What can hang from each mark
punug: dodob
nenev: kelovun nunimad
lerozo: punug
zevez: difip dodob kivevos lifas sufa
zenined: kivevos lifas
kivevos: zenined zevez
dusigiv: gomi
difip: punug rofel zevez
lifas: gomi zenined zevez
gomi: dusigiv kivevos lifas
nunimad: rofel
sufa: punug rofel zevez
rofel: kelovun nunimad
dodob: punug rofel zevez

Each row was made from one small tree. The marks that hang from a mark follow it in brackets, in alphabetical order. Every link used is in the known rows. Write each row's tree.
In the rows, 128 means zero.
Known rows
punug[dodob[rofel[kelovun nunimad]]]: [153 140 127  97  65 140 110 106  64 159 124 154 140 121  91 125 136 128
 178 118 107  93  62 133 103 141 125 126 149 134 119 139  74 133 167 125
 102 145 122 106 101 185 149 166 155 157  91 144]
lerozo[punug[dodob[rofel zevez]]]: [124 145  98 127  52 111 128  96  87  97  97 157 154  90 102 163 159 115
 187 138 169 128 142 135  99  74 132 134 125 122 132 176  80 187 131 161
 104 129  99 146  80 117 121 147 130  86 106 110]
sufa[rofel zevez]: [109 111 158  95 117 102 135 153 131 100 136 117 164 103 103 141 156 134
 129 166 148 137 149 141 142 127 145 108 108 123 137 135 157 118 127 187
 144 115 100 118 130 116 102 127 127  94  93  90]
nenev[kelovun nunimad[rofel]]: [136 109 117 134 139 169  98 125 166  88 187 140 160 109 130  81  86 144
 164  99  88 141 109 152 100 150 168 125  42 123 120 145  80 158 179 147
  11 144 210 128 147 172 120 113 125 122 121 175]
difip[zevez[dodob[punug] kivevos]]: [ 94  96 112 154 125 173 131  94 142  52 129 105 149 166 122 121 172 147
 121 198 160 148 157 147 132 129  85 166 107  68 163  97  93 179  96  94
 174 121 152 146  86  65 100 112  60  93  97 110]
difip[punug]: [113  92 121 136 138 147 162 157 135  91 111 110 135 122 121 125 148 134
 124 169 142 121 137 177 134 115 124 139 122  99 118 134 150 129 137 149
 118 103 122 123 128 106  97 115 131 112  63  79]
zevez[dodob lifas[zenined]]: [119 134 187 169 135 103 117 106 118 162 150 125 110 119 112 122 104 107
 100 116  99 123 202 151 139 173  94  98 132  89  84  88 147 117 106  96
 123 154 130 133 132 107 120 103 127 141 168 126]
dodob[punug rofel zevez[kivevos]]: [ 82 100  59 114 127 176 121  78 146  90 150  86 137 120 114 154 177 137
 163 158 179 105 118 152 122 117  93 124 118 116 160 112 106 170  80 162
 174  95 133 175 125  95  93 163  78  99  57 114]
dusigiv[gomi[kivevos[zevez[dodob]] lifas]]: [161 185 110 191 115 133  57 168 123 171 136 188 171 120 150 132  60 105
  62 119  62 163  47  84 119 111 121 168 168 159 154 132 137 104 162 159
 152 180 144 107 152 148 124 115 186 209 212 159]
zenined[kivevos lifas[zevez[sufa]]]: [176 135 162 103 188  70 139 134 149 154  86 128  92 137 190 129  86 125
 115  45 154 140 144  67 134 132 120 114 128 183 121 139 177 104 126  76
 124 109  93 107 145 124 186 134 135 157 210 153]
zevez[dodob sufa]: [113 139 145 140 140 118 168 185 105 117  78 108 154 142 163 103 110  84
 109 145 133 152 175 121 115 118 129 152  81 118 125 126 170 144 123 122
 127 139 133  99 112  67 110  72 102 126 153 121]
kivevos[zevez]: [108 112 135 159 146 121 119 193 144 140 116 134 122 100 157 124  99 121
 100 106 125 128 122 110 129 106 124 114 111  88 103 125 162 108 146 138
  94 131 154 112 149 141 148  89 131 125 114 120]
kivevos[zenined zevez]: [116 135 146 173 151 136 102 166 140 157 130 132 116  77 144 122  98 106
  81  86 121 132 139  93 140 102 134  86 140 105  97 117 153  96 114 113
  93 121 146 122 171 153 176 111 160 155 146 149]
kivevos[zevez[difip dodob[punug]]]: [115 164 109 161 152 125 181 167  84  88  88 137 137 150 205 133 137  95
  97 148 101 131 130  87  88  83 163 151  96  90 137 135 125 105 144 104
 146 134 190 136 101  70 122  80  94 122 152 105]
zenined[kivevos[zevez]]: [133 114 148 132 150 115 115 148 138 147 112 139 121 117 172 126 106 131
 108  78 129 134 111  80 135 107 122  92 148 120 109 135 177 100 143 116
  99 113 143 107 158 147 183 102 142 144 154 128]
rofel[kelovun nunimad]: [126 118 142 114 127 141 103 140 126 157 131 121 111 136 105  90 119 130
 138 110 109 108  97 161 144 134 137 139 131 119  88 123 124 141 157 120
  99 163 128  98 145 186 121 129 122 153  95 142]
gomi[lifas[zevez[dodob[rofel[nunimad]]]]]: [171 160 134 143 139 110 104 140  94 182 130 175 153 130 139 130  91  93
 115  99  86  99  59  69 108 177 103 144 127 135 101  99 124 102 199 126
 127 165 138 121 120 140 152 144 196 185 165 149]
zevez[difip[rofel]]: [150 152 118 112 127 117 171 155 121 137 106  88 134 151 154 138 150  86
 104 141 117 143 135 134  88 130 161 159 116 138 127 135 156 108 141 161
 142 102 144 118 136 124 111 104 132 118  92 110]
nunimad[rofel]: [138 104 117 120 157 153 108 152 134 122 129 126 170 126 124  96 119 111
 145 141 136 136 133 148 117 150 140 137  97 116 113 127 138 151 148 153
  66 124 162 110 146 162 104 102 113 121 106 125]
dusigiv[gomi[kivevos lifas[zenined]]]: [158 149 117 169 137 132  46 141 154 213 169 169 133 114  94 122  68 103
  52  97  98 161  76 165 116 135 117 153 197 214 147 114 144 108 138 187
 152 162  84 137 189 189 108 155 212 184 191 174]
lerozo[punug[dodob[rofel[kelovun nunimad]]]]: [154 164 121  96  43 123 124  94  66 150 102 187 117 105  77 134 148 132
 191  97 108 124  79 123 107 102 121 131 152 123 109 173  51 167 181  93
  84 161 121 122  87 181 152 167 168 140 108 133]
nunimad[rofel[kelovun]]: [150 120 117 108 138 160  94 138 135 128 133 137 159 125 108  84 125 127
 154 118 140 128 110 148 107 150 142 131 131 128 103 132  99 144 144 124
  68 145 156  96 143 184  92 118  96 152 103 121]
zevez[dodob]: [122 120 160 151 134 118 140 161  99 120  99 112 161 136 139 101 106  96
 120 146 130 131 158 124 116 150 139 144 109 102 103 119 154 134 141 139
 110 142 133 101 126  89 106  72 109 130 120 106]
difip[rofel]: [138 125 123 108 119 124 146 159 131 138 126  94 137 115 127 133 128 101
 118 138 140 142 125 147 105 145 128 143 124 127 116 123 167 117 148 176
 126  98 115 105 151 128 115 123 142 126  79 112]
dodob[punug rofel[kelovun nunimad] zevez]: [111 135  57  88  99 166 116  82 107 113 156 114 127 119 108 139 178 120
 174 143 159  65  68 185 125 110 133 137 136 141 126 132  85 160 129 155
 150 132 109 138 114 148  91 200 105 138  76 149]
dusigiv[gomi[lifas]]: [135 125 118 158 122 136  87 167 149 176 159 118 148 126 109 111  87 122
  96 149 121 144  92 159 113 129 140 163 132 168 138 120 144 119 142 195
 152 144 114 112 144 159 102 117 152 172 128 140]
punug[dodob[zevez]]: [106 111 120 137  96 129 117 126 101  85 115 113 162 117 120 136 123 126
 166 162 158 109 150 161 111  89 162 147 109 124 138 134 118 175 106 186
 120 141  96 127 104 130 115 126  85  88  99 110]
gomi[dusigiv]: [121 103 128 143 136 124 112 167 145 149 135 120 150 133 136 133 106 120
 131 166 158 128 115 122 129 144 164 151 139 147 130 134 135 126 143 176
 110 123 113  90 130 117 105  91 134 129 118 143]
zenined[kivevos]: [140  99 157 110 147 111 117 128 130 143 113 107 135 135 141 110 119 124
 128 104 150 134 139 123 129 136 131 112 148 144 108 130 180 124 129 142
 108 108 114 106 153 136 146 102 128 134 128 119]
difip[punug[dodob] rofel zevez]: [149 120  91 122  49 158 177 105 113  44 119 129 159 134 101 171 194 141
 139 225 148 140 114 190 105 105 110 177 139  96 170 144  93 143 137 148
 149  75 101 123  61 107 118 170 146  83  60  91]
sufa[punug rofel[kelovun]]: [119 139 151  80  86 118 161 182  98  95 114 146 138 112  90 131 166 160
 146 126 150 109 119 128 113 148 130 119 113 120 129 159 121  94 129 151
 148 129  81 104 138 131  87 130 132 165  69  55]
dusigiv[gomi[kivevos]]: [136 132 105 153 127 141  76 162 158 154 129 136 161 124 122 135  83 108
  87 134 108 156 101 168 133 134 129 159 142 172 143 147 156 139 138 185
 128 147 117 109 168 160  91 112 146 162 124 152]
lerozo[punug]: [115 120 137 140 124 102 136 160 138 129  94 136 113 104 112 116 127 118
 132 112 149 163 165 138 130  96 132 137 116 102  97 156 139 164 150 130
  85 138 124 123 133 123 114  89 131 102 111 101]
zenined[kivevos lifas[gomi]]: [182 113 178  94 143  91 129  80 121 179 137 118  99 157 118  88 113 147
 130  72 164 126 119  86 166 165 155  95 198 203 127 137 150  85 136 119
 125  80  76 118 150 148 176 150 163 121 192 177]
zevez[dodob[punug] lifas[zenined] sufa]: [ 96 149 129 142 140 116 169 121 113 117 134 119  90 121 143 132 129  99
 100 144 121 142 203 164 124 116  86 117 104 113 134  96 148 132  84  81
 171 136 126 152 108  55 115 131 103 131 191 138]
kivevos[zenined]: [122 119 157 153 148 135 106 146 132 154 132  97 128  95 109 107 110 100
  97 112 144 133 166 135 134 131 142 103 140 132 103 116 156 120 104 138
 100 118 121 120 167 145 139 110 145 146 122 139]
zenined[kivevos[zevez[sufa]] lifas[gomi]]: [163 146 150 104 153  94 154 124 138 182 115 147  79 143 176 103 105 139
 103  47 147 148 105  41 171 105 136  86 175 192 149 147 161  76 129  73
 130  87 102 123 136 136 215 150 169 126 252 201]
lifas[zenined zevez[dodob[punug]]]: [119 132 132 161 186 104 157 148 118 115 112 164 122 115 160 134  85  90
  84 100 143 127 146 122  89 153 115 123 120 124  99  92 126 100 139 100
 129 153 114 145 136  79 120 131 127 135 166 109]
zevez[kivevos lifas[gomi]]: [ 98  88 147 140 131 146  94  90 191 161 181 108  87 141  74 113 116 183
 132 120 113 134 163 122 191 173  72  82 149 102 131  86 125 130  83  95
 145 133 150 167 139 144 140 122 106  96 118 145]
difip[punug[dodob] rofel[kelovun nunimad]]: [157 150 102  79  53 161 169  92  76  94 119 143 121 134  93 145 164 148
 177 163  89 115  56 175 109 110 131 167 159 120 134 148  78 131 172 114
 133 125 105 107  96 169 129 212 164 149  72 103]
difip[punug[dodob[zevez]]]: [103 105 103 134  92 153 159 110 100  41 110 119 158 121 116 152 158 146
 174 201 152 101 141 188 118  72 149 158 116 105 148 149 104 171 106 171
 131 120  92 137  86 103  99 156  99  83  76  76]
difip[punug[dodob] zevez[lifas[zenined]]]: [120 104 139 168  75 145 131  63 137  81 159 150 109 120  74 164 181 166
 121 190 124 120 184 215 141 118  75 122 153  72 143 113  85 142  88  91
 141 115 103 160  65 122 130 168 137  82 115 110]
sufa[punug rofel zevez[kivevos lifas]]: [ 66 114 158  72 100 131 125  95 146  63 170 114 122 113  68 167 198 217
 159 182 107 134 182 140 198 149  77  85  88  69 168 119 139 142  68 125
 199 122 126 167 130  98 118 145  94 104  85  58]
difip[zevez]: [117  91 131 156 122 137 109 152 161 105 131 106 150 135 112 114 153 125
 101 171 170 132 156 172 136 131 119 148 109  96 127 119 140 155 120 152
 115 114 120 114 110 125 108  92 104  86  80 128]
nenev[kelovun nunimad]: [114 102 140 150 123 133 112 143 167 102 176 115 126 104 127  94  81 148
 141  86  99 131 122 150 108 137 165 120  54 121 113 142 108 143 163 157
  51 141 173 127 150 138 131 100 128 119 101 161]
sufa[punug rofel[kelovun nunimad]]: [116 145 149  68  89 133 158 165  87 110 122 154 123 129  85 126 171 163
 155 126 108  98  93 141 141 143 136 135 100 115 117 155 119 111 155 135
 142 149  88 104 139 162 106 156 155 172  80  93]
nenev[nunimad[rofel]]: [135  99 107 122 162 165 117 133 149 109 149 143 167 123 126  80 111 113
 161 137 108 135 108 153 127 148 153 132  62 108 104 139 127 160 168 136
  42 144 187 127 145 172 108 105 132 131 126 169]
zevez[difip dodob[rofel[kelovun]]]: [164 175 136 127 101 121 151 127  72 151  89 126 161 160 144 115 155  82
 122 121 116 112 118  91  70 159 148 133 150 137 111 142  91 101 138 107
 134 136 159 105 103 101  87  87 115 161 113 106]

Write each row's tree
[163 114 147 129 133 102 122 120 134 186 161 133 115 156 115 111 101 144
 133 134 171 119  96  86 163 171 185 136 192 203 147 142 106  92 148 152
 124 100  76 101 126 127 132 140 171 116 184 204]
zenined[lifas[gomi[dusigiv]]]
[ 59 124 156 103 117 142 118  72 121  54 147 100 131 143  93 129 172 187
 154 197  92 134 197 139 202 151  87 110  90  60 152  98 135 174  68  90
 182 145 162 162 117  53 122 114  57  99 121  69]
sufa[punug zevez[dodob kivevos lifas]]
[ 85 114 145 121 147 137  96  70 176 111 158  74 103 155 113 135 172 171
 133 170  86 145 196 147 178 122 113 104 114  84 150  97 133 161  65  96
 175 139 191 172 126 117 126 104  48  74 111 104]
sufa[zevez[difip kivevos lifas]]
[ 78 111  90 129 124 134 110  99 153  73 173  80 110 107 120 153 156 143
 157 179 159  94 176 202 151  99 117 126 100  98 131 115 137 169  71 167
 164 126 122 157 114 100  87 145  53 104  90 117]
dodob[punug zevez[lifas]]
[124 131 131 121 156 116 145 174 144 142  91 135 113 119 199 127 110 114
 101  78 131 158 125  76 135  80 111 100 124 134 128 141 191 110 122 101
 114 110 141 111 142 123 187 102 137 137 186 142]
zenined[kivevos[zevez[sufa]]]
[181 151 146 120 155 109 175  93 107 120  90 133  91 163 194 142 163 152
 113  96 103 120 113  79 136  86 160 124 167 131 135 168 139  70 137  67
 137  76 144 126 129 126 175 139 155 144 180 117]
zenined[kivevos[zevez[difip[punug]]] lifas]
[146  99 166 138 190 110 102 120 176 150 123 119  89 135 136 123  82 163
 125  66 132 130 143  78 144 168  93 120 119 115 112 103 126 120 118  77
 123 134 129 134 163 146 160 127 110 146 130 124]
zenined[lifas[zevez[kivevos]]]
[131 130  84  85 106 156 127 112  99 141 145 127 116 120 105 123 159 120
 155 126 135  87  56 159 115 136 116 131 144 136 121 131  95 131 159 130
 135 123 131 126 123 152 112 178 137 155  73 143]
dodob[punug rofel[kelovun nunimad]]
[170 128 173 119 152  91 111 113 122 165 119 129  96 126 169 120 109 142
 119  53 133 128 113  65 149 118 135  98 162 139 110 143 163  86 142  95
 106  95 122 104 159 157 198 127 154 161 190 151]
zenined[kivevos[zevez] lifas]
[102 120 135 140  81 120  91  89 118  90 150 105 133 110 104 157 129 151
 180 168 133  98 181 173 138 105 126 123 107  94 129 123 116 174  79 162
 137 148 115 140  93 134 122 133  72 101 106 116]
punug[dodob[zevez[lifas]]]
[172 136 160 144 137 112 108  95 128 206 174 129 107 133 100 109 101 129
 111 113 167 122 115  71 175 167 193 108 216 222 142 136  97  80 118 128
 122  90  72 109 150 142 156 162 200 145 219 233]
kivevos[zenined[lifas[gomi[dusigiv]]]]
[134 150 139 154 114 130 192  94 112 107 126 130 120 180 128 126 165 139
 112 184  82 117 172 135 153 144 136 127 148 107 134 130 110  99 117  84
 161 124 160 156  78  73  95 109 119  96 149 109]
zevez[difip[punug] dodob lifas[gomi]]
[133 127  84  98 105 146 134 129 110 125 136 117 133 105 108 125 159 120
 144 127 176 103  84 150  87 137 111 115 155 144 128 134  96 116 132 145
 140 104 123 124 125 117  91 151 114 152  61 108]
dodob[punug rofel[kelovun]]
[127 127 167 118 150  98 123  96 155 177 138 117  72 121 138 130 121 121
  99  73 123 148 195 143 150 128  79  73 148 149 115 108 188 114  79  80
 137 121 108 140 147 132 166 133 139 139 206 155]
zevez[lifas[zenined[kivevos]] sufa]
[ 65  89  80 129 149 174 120  97 164  67 147  75 123 132 122 135 153 152
 156 164 174 120 146 170 139  93 115 143 104 104 152 105 119 186  72 153
 169 122 130 170 135 100  92 145  48  89  72 102]
dodob[punug zevez[kivevos]]
[126 116 116 175 169 146  65 151 205 178 157 145 129 132 124 134  57 156
  94 102 103 154  87 104 119 155  88 150 128 146 140  91 119 119 126 130
 161 172 138 139 155 167 132 131 130 182 134 125]
dusigiv[gomi[lifas[zevez[kivevos]]]]
[118 116  86  95 125 151 145 126  98 136 144 119 128 120 122 137 156 103
 144 150 133  95  80 160 123 137 117 138 110 125 129 121 133 139 165 159
 137 102 138 143 124 132 126 162 150 127  76 150]
dodob[punug rofel[nunimad]]
[146 141 143 136 158 113 138 143 129 148  89 134 117 151 199 133 130 116
  98  84 104 137 124  68 116  93 157 108 141 129 120 145 163  89 135 102
 116 114 171 123 146 141 177  84 132 131 166 125]
zenined[kivevos[zevez[difip]]]
[174 143 162 142 189  74 140 153 137 151  96 123  99 154 176 128 100 113
 101  78 123 117 152  86 104 145 165 144 109 146 108 135 134  91 142 100
 120 130 133 123 139 135 141 103 119 135 152 128]
zenined[lifas[zevez[difip]]]
[109 131  98  98 112 127 154 102  76  74 129 113 184 118 131 135 173  98
 139 201 157 119 125 146 118 133 132 125 124 132 154 122 125 142 130 160
 165  98 138 139  94  38  99 138 105  94 111 104]
sufa[zevez[dodob[punug rofel]]]
[152 156  95 126 127 117 144 137  98 112 108 160 152 109 151 141 120 104
 131 105 157  98  85  92  70 169  98 117 140 135 112 123  80  97 147  99
 137 138 133 117 107  78 100 138 111 177 107  96]
lifas[zevez[dodob[punug rofel[kelovun]]]]
[165 157 159 140 170  75 174 156 124 154  94 156 113 153 169 101  68 108
  98  79 144 137 146  52 139 161 135 128 122 176 130 125 136  91 139  67
 134 137  97 115 108  79 155 127 138 125 234 171]
zenined[lifas[gomi zevez[dodob sufa]]]
[ 94 153  99 127  85 108 157 140 108  70  69 144 132 104 132 142 138 116
 172 142 165 164 180 148 115  19 146 160  86 126 150 176 109 215 104 135
 117 153  91 139  73 102 127 129  94  68 153 114]
lerozo[punug[dodob[zevez[sufa]]]]
[117 133 114 128  59 124  96  74 100 115 158 114 150  99  99 177 150 134
 184 161 137  85 155 156 123 129 103 105 124 108 137 128 101 160  87 168
 139 121 119 148  85 129 126 152 104 113  94 127]
punug[dodob[rofel zevez[lifas]]]
[133 126 111 153 181 123 184 172 153  93  84 138 125 148 178 152 135 123
  97 138 114 116 144 129 102 118 143 147 107 109 118 138 134 102 142 109
 126 128 151 140 120 104 108 104 121 114  92  69]
lifas[zevez[difip[punug]]]
[146 161 128 116 111 109 147 123 135 143 140  81 106 144 141 159 156 111
 117 147  87 133 165 145 115 143 126 134 117 111 122 125 153 109 113 136
 158 109 165 133 128 130 115 109 120 129  96 118]
zevez[difip[rofel] lifas]
[156 112 145 143 177  90 117 108 174 214 152 199 112 144 151 140  66 125
  88  57 164 131  89  53 143 189 145  79 229 235 122 119 124  56 145 106
 106 125  64 127 153 147 176 158 203 128 246 196]
lifas[gomi[dusigiv] zenined[kivevos] zevez]
[160 117 168 128 155 105  89 102 128 202 148 138 102 123 111  97 107 121
  90  66 140 140 115 118 114 137 122 101 200 189 112  97 164  95 132 141
 133 123  80 133 177 165 166 144 192 156 195 140]
gomi[lifas[zenined[kivevos]]]
[ 88 121 118 141  87 139 111  79 133  74  98 136 125 114  96 145 141 162
 191 134 146 159 168 131 130  57 118 146 112  90 142 148  75 219  92 115
 121 161 119 162 100 129 131 137  79  72 110  92]
lerozo[punug[dodob[zevez[kivevos]]]]
[123 129 104 109  77 145 116  88  72 123 131 130 162 121 110 151 144 112
 185 155 125  80  99 155 124 114 143 145 108 126 133 136 100 171 141 179
 119 134 107 135  91 157 137 174 136 106  97 156]
punug[dodob[rofel[nunimad] zevez]]
[148 115 105 114 144 171 102 119 146 115 154 153 153 122 109  64 116 131
 172 114 112 126  82 154 120 151 151 126  95 119  94 146  88 155 162 110
  43 162 180 113 147 190  92 122 119 159 123 162]
nenev[nunimad[rofel[kelovun]]]
[141 170 110 133 129 120 165 176 129 143 106 121 119 134 186 154 135  92
  89 117  95 146 110  92  91 102 153 139 119 109 123 136 153  83 152 134
 131 107 173 123 140 135 144 105 147 127 119 119]
kivevos[zevez[difip[rofel]]]
[124 132 180 166 123 102 127  91 126 182 167 147 100 133  91 105  99 116
  90 108 107 125 182 133 162 189 104  80 169 128  98  86 130  94 107  92
 130 147 113 152 125 112 127 124 151 113 200 160]
zevez[dodob lifas[gomi zenined]]
[107 127  93 144 196 155 196 159 187  86  68 128 100 167 186 155 143 144
 101 129 101 154 156 104 118  93  94 148  84 103 156 127 128 130  97  51
 159 132 172 163 115  85 123 112  90 103 117  77]
lifas[zevez[difip[punug] kivevos sufa]]
[160 167 115 101 110 125 157 141 120 143 108  96 122 152 137 125 156 102
 119 117 121 135 112 132  78 131 160 149 150 149 117 140 117 100 137 134
 141 121 139 102 137 147  97 121 118 146  87 106]
zevez[difip[rofel[kelovun]]]
[137 135 118 146 179 101 119 212 167 157 111 147 119 109 161 120  72 111
  88  92 141 146 118  95 102 112 110 143 103 159 132 108 165 117 138 138
 138 156 114 125 138 125 144 114 145 147 164 126]
gomi[lifas[zevez[sufa]]]
[114 116 144 163 130 157  66  57 190 195 210 120  92 131  71 136 112 175
 124 134 121 138 145  81 207 181 107  73 205 154 150  95  88 111  63  83
 149 122 133 151 147 143 157 147 151 137 181 206]
zevez[kivevos[zenined] lifas[gomi[dusigiv]]]
[138 137 102 160 140 128  67 180 155 155 132 182 146 109 164 161  85 120
  98 121 114 147  59  71 145 112 142 140 176 150 150 151 138 110 160 161
 104 143 134  97 159 142 136 106 177 149 172 170]
gomi[dusigiv kivevos[zevez]]
[ 65 102 130  80 106 153 134 100  97  41 118 126 151 132  86 130 164 192
 178 195 126 145 144 142 160 106 124 131  94 107 189 120 109 184  90 135
 161 129 125 161 116  94 151 142  79  65  90  62]
sufa[punug[dodob] zevez[kivevos]]
[122 161 104  91 144 164 180 128 145 147 102  87  94 188 157 136 161 109
 119 131  66 166 124 121 132 104 120 174  84 125 158 115 150 147 126  88
 174 124 174 143 133 141 145 137 125 112 126 156]
zevez[difip[rofel[nunimad]] kivevos sufa]
[105 131 156  81 108 126 172 179  84 103 121 148 133 130 102 137 162 147
 142 146 105 105 117 140 151 141 136 142  67 101 130 150 156 113 163 162
 144 128  95 123 137 145 120 142 169 142  86  97]
sufa[punug rofel[nunimad]]
